(in the rows, 128 means zero)
Known rows, with every step that occurs:
zuku -> sapilid -> nafiv -> voki -> sugor -> sosu: [131 126 148 138 120 135 132 104 170 132  83 178 132 115 132 139 133 102
 164 166  62 161  93 146 141 131 114  93  93 116 153 205 140 194  85 202
 136 141 152 118 126 139 138  99 166 150 105  56 176 155 149 110]
volup -> dufa: [137 150  99 134 106 105 130 119 112 114 100 142  70 114  98 107 138  87
 172 125  85 127 113 131 142 150 102 156 128  98 140 167 139 132 102 177
 127 143 167 113 127 125 132 110 151 149  90 107 162 162 133 131]
nafiv -> sapilid -> zuku -> pozu: [142 155 135 123 101 111 125 123 147 114 119 131  67 133 106 129 165  73
 160 155  87 137 115 158 160 146 112  74 142 113 153 201 115 138 109 166
 155 154 152 156  96 128 161 128 167 162  94  94 163 141 148 125]
dufa -> sosu -> sugor -> sapilid: [169 133 132 111 127 101 136 125  81 113  77 177 109 129 163 148 140 111
 157 146  90 115 101 128 156 180 118 110 144  90 139 207 159 121  93 140
 145 118 182 103 123 118 135 105 161 152  96  96 167 153  88  93]
pozu -> zuku -> sapilid: [134 139 113 162 120 117 101 130 130 131  72 136  73 134 127 145 158 102
 202 160  84 165  94 142 183 126  99 102 141 120 131 225 128 183 119 160
 140 125 120 120 108 142 142 129 167 125  86 137 171 174 138 141]
volup -> tapi -> zuku -> pozu: [150 152 114 130 119 147 118 124 112 140 157 126  48 106  94 127 137  65
 188 176 107 122 117 130 148 118 112 105 128  96 127 205 137 170 105 128
 145 139 154 130 137  81 158 122 168 107  97 128 154 138 136 159]
sugor -> sapilid: [143 134 136 129 140 124 120 136 115 112  88 135  87 118 131 142 135  91
 167 150 103 149  95 150 144 131 122 111 130  98 135 197 146 132  99 162
 124 129 153 124 129 131 130 110 130 153 117 114 175 159 134 115]
zuku -> sapilid -> nafiv -> voki -> sugor: [141 142 133 139  90 111 143  99 183 142  73 165 122 123 125 126 149  92
 186 147  65 143  79 158 131 138 104  83  74 125 149 217 130 172  85 206
 141 158 160 128 125 133 147 115 153 153 118  78 175 173 149 124]
volup -> tapi -> dufa -> sosu -> sugor -> voki: [159 144 123  73 131 111 151 138  99 123 139 191 111  89 162 138 131  96
 182 137  90  65  96 114 204 174  79 140 122  71 137 197 167 121  88 118
 152 168 196  92 121 109 124 119 169 158  75 107 139 145  99 109]
sugor -> voki -> nafiv -> sapilid: [145 159 111 138  95 107 132 145 140  87 115 139 106 108 162 128 154 108
 192 140 102 147  93 152 191 132 104 113 121  89 167 166 139 149  94 173
 148 180 172 124 115 120 120 105 155 182  93  67 114 131 129 151]
tapi -> volup -> dufa -> sosu: [146 128  99 128 103  81 119 136  89 105 132 155  63 119 123 115 119 112
 161 122 108 134 103 100 139 159 100 149 147  70 130 167 133 116 107 205
 111 151 172  90 134  91 111 111 157 134  81 103 168 162 114 128]
sapilid -> nafiv -> voki -> sugor: [141 143 142 125 100 117 159 111 179 126 104 166 138 108 116 135 126  86
 170 152  71 123  81 149 114 141 106  93  70 131 144 198 131 163  57 197
 146 150 192 134 133 135 144 106 149 170 123  65 158 175 152 120]
sugor -> sosu -> voki -> sapilid: [126 125 138 106 123 147 107 155 131 102 119 164 118 125 120 136 108 116
 172 185 108 158  98 135 200 121 111 113 119  44 132 187 152 153 100 161
 141  94 147 106 137 114 132  83 160 150  93  76 160 138 131 101]
dufa -> volup -> tapi -> zuku: [149 126  98 100 134 112 112 143 110 116 140 135  59 109  91 143 150  87
 190 175 133 121  86 139 160 124  80 130 116  96 105 197 163 146  84 129
 122 151 176 123 109  68 109 129 161 122 118 101 130 161 125 133]
tapi -> dufa -> sosu -> nafiv: [139 109 129  86  92  97 174 154 111 110 126 166  86  84 142 126 152  84
 178 121  80 108  71 138 166 142 106 127 152  86 101 203 169 125 105 171
 160 162 160 119 132 118 140 121 171 168 118 112 126 205  94 106]
sosu -> dufa -> volup -> tapi -> zuku -> pozu: [149 155  81  83 110 142 115 154  85 155 166 140  40  94  74 141 146  72
 192 173 111 119  98 127 165 129 111 115 123  91 110 200 168 171  92 125
 144 153 171 111 104  75 132 153 178 112  96 138 134 178 104 132]
zuku -> pozu: [146 160 129 133 113 126 122 109 122 127 132 141  88 118  95 115 134  78
 165 153  81 154 126 146 166 135 133  94 134 101 113 196 120 168 102 167
 157 145 162 132 125 140 152 104 160 137  99 118 161 153 129 135]
dufa -> volup -> tapi -> zuku -> sapilid -> nafiv: [138 106 101 123  96 108  91 119 132 120 110 140  42 100 102 138 137  91
 193 162 122 125  69 161 155 115 105 113 118  95 136 214 172 150  72 148
 128 174 149 143 108  57 113 133 164 120 110 114 126 185 121 149]
sosu -> voki: [133 136 143  92 118 131 121 140 114 118 103 144  97 142 103 121 121  99
 169 161 101 132  97 147 162 138 121 100 110  84 124 175 143 143  75 163
 158 124 148 109 126 131 129 123 163 152 119 110 147 155 144 124]
zuku -> sapilid -> nafiv: [123 131 129 138  92 120 109 114 134 111  74 140  69 123 118 112 130  97
 163 133  87 140  91 171 148 121 132 104 122 102 147 204 143 153  77 174
 143 154 134 132 127 115 132 112 158 147 111 119 160 176 132 143]
sosu -> voki -> sapilid: [124 135 125 108 103 131 120 144 145 107 117 149 107 136 116 115 126 102
 188 167 113 149  87 143 194 128 104 103 116  63 136 194 146 139  89 167
 149 110 151 116 136 116 137  90 156 154 103  93 155 152 136 111]
dufa -> sosu: [145 145 123 111 111  91 135 125 119 108 106 152  92 114 132 133 134 108
 153 132  83 118 101 132 166 151 110 114 139  86 136 175 143 121  91 151
 144 138 151 113 131 115 132 103 169 144 113  95 139 159 100 125]
sosu -> dufa -> volup: [148 154 104  74 120 105 124 154  91 135 107 161  87 111  99 140 143 106
 180 132 110 131  86 155 172 145 108 131 129  97 108 175 163 147  77 151
 136 145 171  96  98 118 100 132 159 150 117 114 141 195 110 109]
sugor -> voki -> sapilid -> zuku: [100 162 156 112 131 144 130 148 189  83 134 135  90 114 127 144 133 108
 188 146 109 133  91 171 193 132  87 118 108  93 167 193 138 143 114 135
 122 151 171 122 129 115 134  84 137 179  85  68 149 139 170 116]
volup -> dufa -> sosu -> voki: [124 131 119  88  77 104 130 139 102 113  99 167  86 123 127 121 122 105
 167 135  83 106 104 106 163 174 103 139 116  75 136 168 153 113  84 179
 143 131 159  99 114 116 126 103 161 153  76  92 139 157 110 122]
pozu -> zuku -> sapilid -> nafiv -> voki -> sugor: [126 128 128 162  97 122 137 118 190 150  70 173 122 119 127 157 152  97
 206 165  67 154  76 141 140 139  84  77  83 149 138 236 122 199  98 205
 134 147 148 134 105 157 154 124 157 142  92  93 180 195 157 143]
dufa -> sosu -> sugor -> voki: [156 165 141  90 119 110 136 123 108 105 106 177 120 118 165 143 124 117
 170 150  87 108 121 144 187 180 107 119 124  89 153 181 151 163  81 129
 164 167 187  81 120 120 122  88 168 165  84  86 144 128  99 108]
tapi -> zuku -> pozu: [136 163 121 141 108 149 122 130 114 126 151 115  54 115  92 114 132  74
 175 186 105 145 133 151 141 129 124  86 131 104 129 209 134 196 108 146
 173 132 163 136 133 107 156 123 165 130 102 120 162 150 139 140]
dufa -> volup -> tapi -> zuku -> pozu: [151 138  98 117 118 119 107 123 104 136 166 134  58  91  81 134 142  79
 192 184 119 139 114 141 174 128 110 110 117  94 101 203 150 163  91 138
 144 159 182 125 101  80 130 124 168 106  95 115 143 154 119 154]
dufa -> volup -> tapi: [153 130 105  97 141  82 121 127 126 119 126 155  85 101  96 149 147  94
 177 145 112 122  82 151 181 126  92 135 120 100 105 181 155 120  68 141
 120 172 176 114  96  96 105 110 159 128 111  90 128 159 111 139]
volup -> dufa -> sosu -> nafiv -> voki: [140 136 106 123  67  87 171 130 148 117 101 172 104  85 139 115 151  78
 183 121  62 119  80 111 140 168  98 145 117 112 120 160 156 135  99 215
 130 177 150 107 124 136 138 108 155 162  96  84 123 181 112 130]
nafiv -> voki -> sugor -> sapilid -> zuku -> pozu: [146 152 164 124 143 130 165 126 170 140 110 162 122 110 102 156 162  73
 168 171  72 146  94 149 128 155  98  78  88 141 139 231 114 153 116 187
 134 130 197 136 100 159 169 106 133 160  99  76 196 154 180 100]
sapilid -> nafiv -> voki -> sugor -> sosu -> dufa: [131 136 142  92 111 143 158 145 152 143 112 191 141  98 120 155 112  97
 156 161  68 125  78 128 125 140 113 100  86 103 141 183 149 185  67 188
 135 127 169 102 137 133 132 114 163 165 117  74 168 178 139  93]
zuku -> sapilid -> nafiv -> voki: [135 150 126 157  80 117 117 110 171 118  58 144 106 114 130 116 132  81
 178 140  72 143  79 155 140 127 122  94 115 122 138 199 141 172  69 197
 136 170 138 138 113 142 146 114 141 155 127  99 165 172 148 129]
sosu -> dufa -> volup -> tapi -> zuku: [147 140  93  71 120 123 116 164  90 139 141 143  54 103  89 156 144  93
 196 165 131 113  78 129 158 136  91 134 120  92 117 197 187 147  91 119
 123 143 166 108 112  57 112 152 168 119 118 119 125 184 119 124]
volup -> tapi -> zuku: [143 137 116 120 137 134 124 136 115 121 132 129  51 116 100 132 144  81
 189 167 123 122  87 130 141 128  98 131 126  98 137 200 154 149 102 130
 130 135 147 125 143  69 132 133 166 111 120 110 138 151 137 146]
voki -> nafiv: [150 150 125 138 111 111 131 138 125  91 111 133 103 113 120 128 147 106
 182 118  84 136  80 150 170 128 108 124 138 100 133 165 148 151  98 169
 146 150 177 132 123 110 136 108 156 155 122  82 134 184 129 148]

Rows:
[149 118 153 131 114 116 124 114 112 107  76 154  92 130 132 141 118  97
 160 154  96 116  89 164 119 150 141 108 131  98 145 210 155 139  58 152
 150 122 183 125 127 123 129 121 141 160 100 109 169 178 127  96]
sosu -> sugor -> sapilid -> nafiv
[114 123 143  94  53 113 117 138 160  89 115 161 110 119 149 129  98 115
 167 149  89 113  80 138 184 138 121  90 104  50 145 186 154 107  56 166
 149 121 154 125 136  96 140  72 163 158 101  80 129 173 106 117]
dufa -> sosu -> voki -> sapilid -> nafiv
[147 152 128 146  89 103 127 129 149  93 128 132  83 120 109 133 171  83
 170 132  79 136 101 152 176 137 102  81 141 105 157 183 116 132 114 175
 155 155 174 165  82 112 161 131 178 170 103  74 130 173 141 146]
voki -> nafiv -> sapilid -> zuku -> pozu
[144 148 133 126 113 106 162 135 159 120 101 152 111 102 128 117 156  73
 187 152  81 150  73 150 138 135 122 110 112 125  98 181 150 171  84 197
 141 173 146 115 130 139 144 117 144 160 133  86 133 175 146 122]
sosu -> nafiv -> voki
[134 161 156 120 126 129 125 119 146 117 125 135  69 118  79 131 140  81
 160 150  80 122 109 166 151 143 111  95 125 127 128 196 117 146 106 146
 155 142 165 137 102 128 167 120 165 151  96 110 164 167 160 128]
sapilid -> zuku -> pozu
[140 185 130 143 103 130 145 127 207 106 121 142 114 104 103 123 148  78
 177 166  76 143 103 149 177 127  91  82 105 113 129 203 119 151 116 178
 130 142 172 144 102 144 177  89 147 169 110  67 184 163 175 114]
nafiv -> voki -> sapilid -> zuku -> pozu
[138 119 136 124 128 126 153 147 153 117 106 162 119  87 130 138 138  89
 171 181  84 166  81 136 149 127 118 121 128 108  93 174 156 195  90 193
 143 156 139 111 132 145 132 103 153 154 122  73 138 158 140 104]
sugor -> sosu -> nafiv -> voki
[150 133 117 114  82  95 123 150 126  95 100 146 114 142 139 123 154 107
 185 159 108 139  88 143 189 140 103  88 128  74 142 172 150 128  80 192
 165 136 152 135 110 107 134 125 170 171 114  80 115 162 124 140]
sosu -> voki -> nafiv -> sapilid
[111 119 133 171  92 120  97 120 150 120  76 137  59 123 121 149 133  92
 185 150  85 144  81 157 157 119 120  91 134 131 136 220 136 177  94 165
 143 140 121 133 120 131 139 126 163 131  91 127 159 192 145 149]
pozu -> zuku -> sapilid -> nafiv
[152 123 103  96 133  94 128 145 106 116 123 141  89  89 103 126 148  93
 179 142 100 137  94 150 175 141  91 131 142  88  94 194 151 136  92 162
 144 162 200 135  95 143  99 132 152 178 125  97 141 203 126  93]
tapi -> dufa -> volup
[170 141 128 101 113  86 128 109  97 110  91 175 111 134 145 131 144 112
 161 139  74 112 113 137 174 170 114 110 139  84 136 185 152 146  88 134
 171 141 179 103 121 111 132 110 179 150 103  88 157 157  91 108]
dufa -> sosu -> sugor
[140 122 101  63 156 116 112 158  87 132 128 181  81  88  97 169 129 107
 171 147 108 119  87 126 190 126 105 146 136  71  99 172 172 139  79 132
 110 150 160  80 100  85  99 127 169 125 104 100 132 169 104 109]
sugor -> sosu -> dufa -> volup -> tapi
[127 121 185  71 138 153 140 132 132 133 119 162 101 135  88 168 138  85
 174 185  82 130  87 151 144 161 111  65  79 104 137 235 129 135 105 169
 158 101 186 132 108 129 165 115 156 154  80 108 180 160 169 104]
sosu -> voki -> sugor -> sapilid -> zuku -> pozu
[127 117 147 130 112 133 116 133 135  96  95 130  85 111 132 145 110  86
 154 143 109 139  82 157 116 127 132 103 126  98 140 200 143 125  62 175
 131 128 152 134 137 127 133  99 126 153 111 108 166 173 137 123]
sugor -> sapilid -> nafiv
[146 100 130  95 135 113 160 123 131 134 126 187 104 116 152 147 171 102
 181 178  92 164  97 143 151 131 111 101 126  90 148 213 149 174 103 199
 161 153 154 115 143 113 130 110 196 148  92  64 124 140  95 107]
voki -> sugor -> sosu -> nafiv -> sapilid
[166 137 133 123 143 115 126 127  90 113  74 154  97 136 134 135 138  94
 175 154 104 136  97 148 139 157 116 119 136 102 130 205 147 153  95 140
 144 117 169 111 126 125 127 123 147 149 102 109 179 153 122  91]
sosu -> sugor -> sapilid
[143 144  97 137 132 136 107 127 115 127 102 122  38 127 111 117 157  80
 202 163 120 135  78 140 160 114 104 118 126  99 150 218 155 159 119 134
 130 143 125 129 127  63 138 134 167 111 121 131 159 143 127 153]
volup -> tapi -> zuku -> sapilid
[158 148  89  65 136 106 126 149  92 137 117 169  80  97  95 148 152  94
 186 122 112 103  69 136 174 132  96 144 117  88 103 171 166 117  70 131
 113 161 163  98 100  88 111 143 164 127 117 116 130 181 103 121]
sosu -> dufa -> volup -> tapi
[139 151 129 136 109  87 137 137 155  80  96 133  83 127 125 143 175 101
 177 120  96 127  78 163 173 144  82  97 143 106 169 167 139 113 111 169
 141 148 167 160  92 101 143 138 175 177 121  63 122 177 144 136]
voki -> nafiv -> sapilid -> zuku
[143 131 103 134 117 105 110 135 103 115 125 138  57 125  89 106 119  94
 170 132 113 149 104 118 120 143 102 157 141  96 117 175 129 145 100 202
 114 146 172 102 134 109 115 125 145 138  90 116 172 161 140 126]
tapi -> volup -> dufa
[131 166 145 132  89 121 127 139 165  92 148 125  86 105 139 136 159  95
 180 143  87 131 107 158 187 145 101  93 122 103 168 183 122 149 105 177
 155 180 175 146  83 129 148 111 160 181  76  73 128 139 154 156]
sugor -> voki -> nafiv -> sapilid -> zuku -> pozu
[122 156 147 126 105 111 134 150 165  71 120 126  92 120 145 147 166 106
 186 130 103 132  82 168 186 142  85 104 124 105 177 167 142 131 104 165
 128 170 178 141  89 104 128 118 158 195  99  54 110 147 149 150]
sugor -> voki -> nafiv -> sapilid -> zuku
[153 130 112 112 142 113 144 141 116 120 128 150  84  90 110 127 146  70
 189 131  92 101  76 132 166 127  85 138 132  84 110 200 152 106 102 148
 139 152 165 125 124 114 128 141 163 141 125 122 154 173 135 121]
volup -> tapi -> dufa
[130 133 122 177  79 116 112 137 180 127  65 139 100 113 131 147 135  79
 192 168  79 152  80 141 152 134 107  82 115 146 124 212 132 188  89 193
 130 148 120 132  95 156 147 131 150 147 102 113 163 188 168 142]
pozu -> zuku -> sapilid -> nafiv -> voki
[146 138 158 107 153 128 163 128 176 124  82 157 129 124 121 170 168  89
 166 159  77 138  67 146 121 162  73  98  86 142 145 222 130 135 107 175
 113 122 189 130 104 138 147 122 127 170 115  64 185 165 179  96]
nafiv -> voki -> sugor -> sapilid -> zuku
[127 170 133 142 117 117 148 144 206  95  97 141 113 111 111 132 154  89
 181 144  90 142  84 155 169 134  79 104 114 114 138 192 130 133 115 167
 111 133 172 135 102 131 150  99 137 174 129  52 168 172 181 103]
nafiv -> voki -> sapilid -> zuku
[151 121 141  98 112 104 182 135 153 132 101 195 134 100 170 154 172  95
 183 156  67 137  56 122 136 163 106  97  96 110 133 214 159 140 104 205
 137 152 168 109 134 134 146  82 144 165 107  66 148 162 111 109]
dufa -> sosu -> nafiv -> voki -> sugor -> sapilid
[128 165 137 126 115 130 126 137 143  86 128 131 109  99 138 135 130 107
 187 132  95 137  91 158 184 136 108 127 115  92 140 164 148 168  91 162
 140 163 181 107 125 126 118  95 144 180 104  79 121 156 137 160]
sugor -> voki -> nafiv
[129 142 120 162  81 138 115 131 166 123  77 123  78 119 122 112 136  80
 185 168 101 152  94 154 128 123 122  89 107 124 147 208 149 191  84 189
 146 144 141 149 133 113 150 131 140 156 126  95 159 174 170 138]
tapi -> zuku -> sapilid -> nafiv -> voki
[137 145 148 140  94 116 130 130 173 103  92 145 119 104 117 124 121  77
 158 147  88 128  86 145 125 133 116 102 106 124 122 177 136 158  56 193
 132 162 161 132 124 148 135 114 137 167 137  81 149 170 163 126]
sapilid -> nafiv -> voki
[127 104 175  62 151 141 150 140 130 125  93 167 100 145 100 174 144 108
 178 172  98 122  70 158 135 158  84  84  87 102 152 231 150 109 100 158
 138  96 177 122 117 122 143 120 145 162  96  96 168 171 169  95]
sosu -> voki -> sugor -> sapilid -> zuku
[131 109 157 111 118 123 139 121 144 120 105 160 104 116 121 151 123  99
 169 151  88 131  78 154 107 136 118  95  99 105 153 228 145 135  77 183
 132 123 179 131 151 114 131  99 137 151 100  90 171 170 131 121]
voki -> sugor -> sapilid -> nafiv
[150 174 103 154 106 114 141 137 188 105 105 147 131 109 133 106 148  93
 189 154  93 152  90 139 181 124  90 105 111  99 127 193 132 149 108 182
 129 136 165 120 127 139 144  89 139 163 127  58 173 149 150 118]
nafiv -> voki -> sapilid
[150 165 138 114 112 109 139 132 144  83 106 151 100 134 158 146 168 122
 193 144 100 111  98 162 190 169  87 109 122 103 180 179 148 146 100 148
 156 164 201 130  86 112 126 135 174 199  86  60 123 146 145 119]
sosu -> sugor -> voki -> nafiv -> sapilid -> zuku
[162 165 109 127  97  97 134 125 124  90 114 153 121 126 168 128 160 114
 199 150 104 125 109 149 201 156 107 112 123  85 169 173 157 163  82 162
 165 170 196 112 103 119 121 124 178 182  86  61 125 136 116 129]
sosu -> sugor -> voki -> nafiv -> sapilid
[157 163 136 108 102 106 140 130 111  88 116 174 131 112 175 135 132 130
 179 126  79 104 101 136 205 174 100 122 123  80 155 167 168 165  89 143
 162 161 204  82 112 109 117  97 178 177  82  68 121 150  92 137]
dufa -> sosu -> sugor -> voki -> nafiv
[154 147 103 144 101  84 131 135 129  97 109 138  97 119 141 121 174  97
 181 130  93 144  88 148 180 128 102 104 141  93 150 174 138 133 103 188
 146 154 165 144 107 108 130 130 170 158 116  66 124 159 114 146]
voki -> nafiv -> sapilid
[145 175 118 120 124 137 135 119 143 103 118 161 117 131 156 116 136 110
 200 159 109 127 112 155 204 147 106 123 104  77 156 194 144 176  95 131
 151 142 190  92 141 118 126  82 155 174  76  79 159 129 127  96]
sosu -> sugor -> voki -> sapilid
[148 155 128  83 144 150 164 152 135 149 108 187 146 109 118 151 136 101
 172 160  79 145  96 117 150 147 104 108  98 106 129 187 153 191 105 179
 132 114 172  86 129 142 132 125 161 156 115  74 178 159 138  90]
nafiv -> voki -> sugor -> sosu -> dufa
[144 133 136 109 152 130 147 121 127 121  98 156 109 127 123 157 150 100
 177 156 100 147  88 149 135 142 105 106 106 108 146 234 138 137 109 164
 134 117 177 115 140 121 129  95 142 146  99  92 183 154 126 111]
voki -> sugor -> sapilid
